Every row comes from one small tree of marks. The marks that hang from a mark follow it in brackets, in alphabetical order. Every link used is in the known rows. Which tree was each row made from?
Known rows:
U[T]: [-2.11  0.38 -3.75 -1.55  2.91 -3.47  2.57 -1.87 -0.56  2.00 -4.06  0.42
 -2.27  1.99 -0.44  1.72 -5.99 -5.11  6.63  0.50  1.21]
T[U[L[G[P]]]]: [-0.08 -0.92 -1.34 -0.03  3.70 -7.30  1.81 -3.53  1.67  1.45 -0.68  0.00
 -1.31 -1.03 -4.80  0.35 -4.51 -3.93  5.48  0.31 -0.77]
P[D G]: [ 1.10  0.50 -0.61 -2.37  1.43 -2.50  0.33 -2.94  0.59  1.00 -2.12  0.70
 -2.25 -0.29  0.85  3.32 -2.87 -6.26  8.14  1.67  0.56]
G[A L P T]: [-4.77  1.88 -2.86 -1.62  2.21 -1.14  0.09  0.58  1.18  2.57  0.62  0.50
  0.00 -1.72  3.92 -0.19 -8.78  0.00 -3.60  3.31 -1.14]
T[U]: [-2.17  2.16 -1.27 -0.23  3.05 -6.61  1.45 -3.44 -0.33  0.75 -2.36 -1.67
 -4.45 -0.21 -3.15  0.78 -4.63 -3.79  6.54  0.54 -2.30]
L[G U]: [ 1.28 -6.13 -0.36 -0.57  1.56 -2.96  0.31 -3.96  0.95 -2.23 -2.54  4.09
 -3.65  0.01 -1.55 -0.49 -2.56 -5.08  3.89 -1.18  0.25]
L[G]: [-0.14 -2.25  0.61 -0.08  2.50 -3.12  1.78 -1.13  0.68 -1.71 -3.22  2.01
 -3.37  0.60 -0.95  0.64 -5.03 -5.40  5.50 -0.85  1.64]
P[D G[L[U[T]]]]: [ 1.99 -0.14 -2.24 -2.56  0.98 -1.21  0.43 -3.98  1.63  2.00 -1.48  0.48
 -1.60  0.24 -0.34  2.65 -1.13 -6.56  4.84  2.61  0.13]
U[L T[G[A]]]: [ 0.12 -0.82 -4.22  0.42  2.98 -5.26  1.92 -2.34 -0.62  4.23 -2.20  2.39
  0.65  1.35 -1.16 -0.64 -6.10 -3.33  4.90  0.42  3.18]
U[L[G[P T]]]: [ 1.00 -4.08 -2.99 -1.06  3.54 -4.86  1.79 -1.68  2.44  1.34 -0.40  2.03
  1.41 -0.96 -0.62  1.27 -6.53 -3.55  4.11 -0.88  1.73]
T[G[A L[U] P]]: [-2.00  2.01 -1.64  1.45  0.82 -2.21 -1.26 -0.94 -0.13  1.17 -0.50  3.45
 -1.99  0.18 -1.11 -4.44 -4.30 -1.90 -1.63  1.83  2.24]
U[L[G[A P]] T]: [ 0.06 -4.04 -2.99 -1.23  3.90 -4.13  2.46 -1.90  1.47  2.99 -1.83  3.73
  1.95  0.40 -1.41  0.50 -6.53 -4.07  3.72  0.98  2.97]
T[G]: [-0.88  2.78 -1.38  1.63  1.17 -4.19  0.35 -1.00 -1.26  0.62 -2.52  1.11
 -3.23  1.36 -1.47 -1.97 -4.65 -3.86  5.43 -0.84  2.66]
U[L]: [ 0.65 -3.09 -4.59 -0.54  4.18 -5.61  1.68 -2.54  0.55  0.72 -2.31  1.49
 -1.81  0.05 -0.15  1.74 -5.67 -4.13  5.88 -0.77  2.08]
U[L T[G[A P]]]: [-0.49 -0.62 -4.36  0.04  2.88 -5.06  1.49 -1.86  0.13  4.67 -1.31  3.18
  1.88  0.94 -1.75 -1.30 -6.33 -2.99  3.73  0.92  3.69]
L[G[A] U]: [ 0.12 -6.29  0.78 -0.22  1.66 -2.52 -0.44 -3.77 -0.09 -2.29 -2.56  5.33
 -4.04 -0.70  0.47 -1.26 -3.57 -3.43  1.87  0.06 -0.36]
L[U]: [-0.38 -3.98 -3.41 -1.00  2.06 -3.65 -0.20 -4.39 -0.32 -1.22 -2.80  2.68
 -4.67  0.15  0.05  0.18 -3.21 -4.10  4.35 -0.51 -0.52]
T[G U]: [-1.27  4.92 -0.18  2.14  1.30 -6.95  0.76 -2.93 -0.91  1.98 -1.46 -1.36
 -3.54  0.48 -5.25 -2.40 -3.57 -3.31  6.11  0.02 -0.50]
L[G[P[D] T] U]: [ 1.02 -5.40 -0.45 -2.05  0.44 -2.22  0.24 -3.57  2.32  0.45  0.80  4.02
 -0.23 -1.46 -0.40  0.00 -3.20 -3.71  2.19 -0.10 -1.28]
P[D G[L]]: [ 1.34  1.50 -1.36 -2.20  1.46 -1.35  0.63 -2.46  1.52  1.34 -1.60 -0.40
 -2.15  0.08  0.18  3.15 -2.20 -6.56  5.41  2.51  0.74]

Write each row's tree:
[ 0.60  3.28 -1.18  1.56  1.50 -7.54  0.80 -3.13  0.90  4.30  1.69  0.70
  0.00 -0.70 -6.31 -2.60 -3.05 -3.07  4.74  0.77  0.58]
T[G[P[D]] U[L]]
[-1.20 -2.14 -3.31 -0.63  1.10 -3.17 -0.32 -3.88 -0.63  1.50 -2.05  3.90
 -2.10  0.70 -1.08 -2.02 -3.65 -3.28  2.90  0.70  0.68]
L[U[T[G[A P]]]]
[ 0.02 -1.71  1.01 -0.94  1.94 -2.40  1.50 -0.81  1.74 -0.53 -1.01  3.61
 -1.57 -0.09 -1.47  0.13 -4.53 -5.32  4.10  0.46  1.93]
L[G[P[D]]]
[-0.09 -6.01  0.23 -0.93  1.15 -2.63 -0.30 -3.69  0.22 -0.83 -1.50  3.88
 -2.60 -1.42  2.11 -0.23 -4.85 -2.09  1.42 -0.29 -2.22]
L[G[A T] U]
[-1.83  2.40 -3.58 -2.46  1.45 -1.35  1.61 -0.26  2.66  3.74  2.03 -0.82
  0.58 -0.86  1.38  1.64 -5.98 -2.90 -0.50  2.33 -0.98]
G[L P[D] T]
[ 1.48 -4.17 -3.63 -1.12  3.86 -4.72  3.39 -2.52  1.50  2.70 -2.79  1.92
  0.91  1.29 -2.28  1.66 -5.49 -5.61  6.22 -0.49  2.95]
U[L[G] T]
[ 0.05  0.44  0.47 -2.08  1.48 -2.05 -0.54 -2.73 -0.51  0.93 -2.17  2.17
 -2.58 -1.03  3.02  2.63 -3.84 -4.63  6.25  2.76  0.06]
P[D G[A]]
[-2.00  3.34 -3.56 -0.17  1.65 -2.73  1.88 -0.66  0.35  3.58 -2.18  0.69
 -0.28  2.35 -2.94 -1.42 -5.09 -4.67  3.31  1.23  2.99]
U[T[G[L P]]]
[-1.45 -1.54  1.66 -1.38  1.43 -2.01  0.87 -0.58  0.94  0.90  0.03  3.42
 -0.31 -1.59  2.23  0.39 -6.88 -2.49  1.85  1.23 -0.46]
L[G[A P[D] T]]
[-1.21 -0.60 -2.40 -1.81  2.12 -1.41 -0.90 -2.98  0.67  0.44 -3.50  0.90
 -1.91 -0.22  1.08  0.88 -4.01 -4.14  2.39  2.78  0.40]
P[G[A L[U[T]]]]
[-1.45 -0.47  0.40 -1.25  2.00 -4.10  1.51 -1.29  2.29  0.94 -0.28  0.35
  0.17 -1.19 -1.91  0.41 -6.16 -3.36  3.90 -0.06 -1.09]
L[G[P T[U]]]
[-0.05 -5.95 -0.10 -0.74  1.66 -2.25  0.45 -4.02 -0.18 -0.44 -3.09  5.10
 -2.72  0.22 -0.24 -1.02 -3.77 -3.94  2.31  0.68 -0.12]
L[G[A] U[T]]
[-2.03 -0.72 -5.05 -1.73  2.22 -1.36  0.67 -1.89  2.43  1.58 -0.71  1.90
 -0.78  0.63 -2.35 -1.14 -3.90 -4.30 -1.07  2.35  1.37]
G[L[U[T]] P]
[ 1.73 -4.02 -2.49 -1.19  3.15 -4.65  1.93 -1.97  2.44  1.88  0.31  2.35
  1.40 -1.09 -0.51  1.57 -5.95 -3.94  4.35 -0.47  1.51]
U[L[G[P[D] T]]]
[-1.95  6.29 -1.09  1.84  1.17 -5.50  0.55 -1.64  1.09  2.94  0.31 -1.42
 -1.50  0.19 -6.65 -3.62 -3.32 -3.14  1.82  1.55  0.44]
T[G[L P] U]
[ 0.00 -0.46 -3.58 -2.14  2.10 -1.82 -0.14 -3.15  1.66  0.54 -3.35 -0.38
 -1.42  0.47 -0.97  1.64 -2.90 -5.78  4.40  1.57  0.96]
P[G[L[U[T]]]]
[ 0.18  1.37 -0.16 -1.73  1.54 -0.98 -0.19 -2.20  0.44  1.25 -1.67  1.08
 -2.70 -0.65  2.26  2.34 -3.36 -4.95  3.51  3.65  0.03]
P[D G[A L]]
[-1.16  1.20 -2.81 -2.48  2.01 -5.67  1.49 -2.83  2.10  4.91  2.77 -0.64
  1.71 -2.39 -0.65  1.85 -5.91 -1.87  4.01  1.37 -2.90]
G[P[D] T[U[L]]]
[-1.14  5.43  0.24  1.32  0.60 -6.28  0.42 -2.58  0.14  3.30  0.94  0.24
 -1.66 -0.27 -5.77 -2.92 -2.92 -3.20  4.77  1.21 -0.26]
T[G[P[D]] U]
[-2.18  2.45 -1.38 -1.87  2.14 -3.07 -0.39 -2.37  0.91  1.92 -2.05 -2.72
 -0.97 -1.63  1.62  2.01 -5.84 -2.48  2.89  2.65 -2.52]
P[G[A L T[U]]]
[ 1.05 -5.82 -1.15 -1.09  1.56 -2.61  1.27 -4.24  1.04 -0.38 -3.01  3.85
 -2.22  0.97 -2.32 -0.19 -2.74 -5.56  4.37 -0.53  0.43]
L[G U[T]]
[-1.70  3.89 -0.46  1.46  0.68 -1.93 -0.31  0.13 -0.34  2.08  0.25  3.01
 -1.93  0.33 -0.58 -3.42 -4.68 -2.47 -0.67  2.51  2.53]
T[G[A L P[D]]]
[-3.75  0.71 -0.96 -2.37  1.40 -2.20 -0.05 -0.75 -0.24  3.15  1.25  2.71
 -0.17 -2.42  5.25  0.92 -8.40 -0.17  0.70  2.69 -2.03]
G[A P[D] T]
[-3.32  0.35 -0.14 -1.30  2.09 -2.20 -0.32 -0.76 -0.81  1.05 -0.23  4.93
 -2.45 -1.35  2.91 -0.56 -6.57 -2.03  1.27  3.21  0.54]
G[A P[D]]
[-2.00 -0.96 -1.85 -1.14  1.58 -0.53 -0.81 -2.05  0.82  1.16  0.85  4.70
 -2.62 -1.20  1.47 -1.72 -4.03 -2.20 -3.84  4.37 -0.15]
G[A L[U] P[D]]
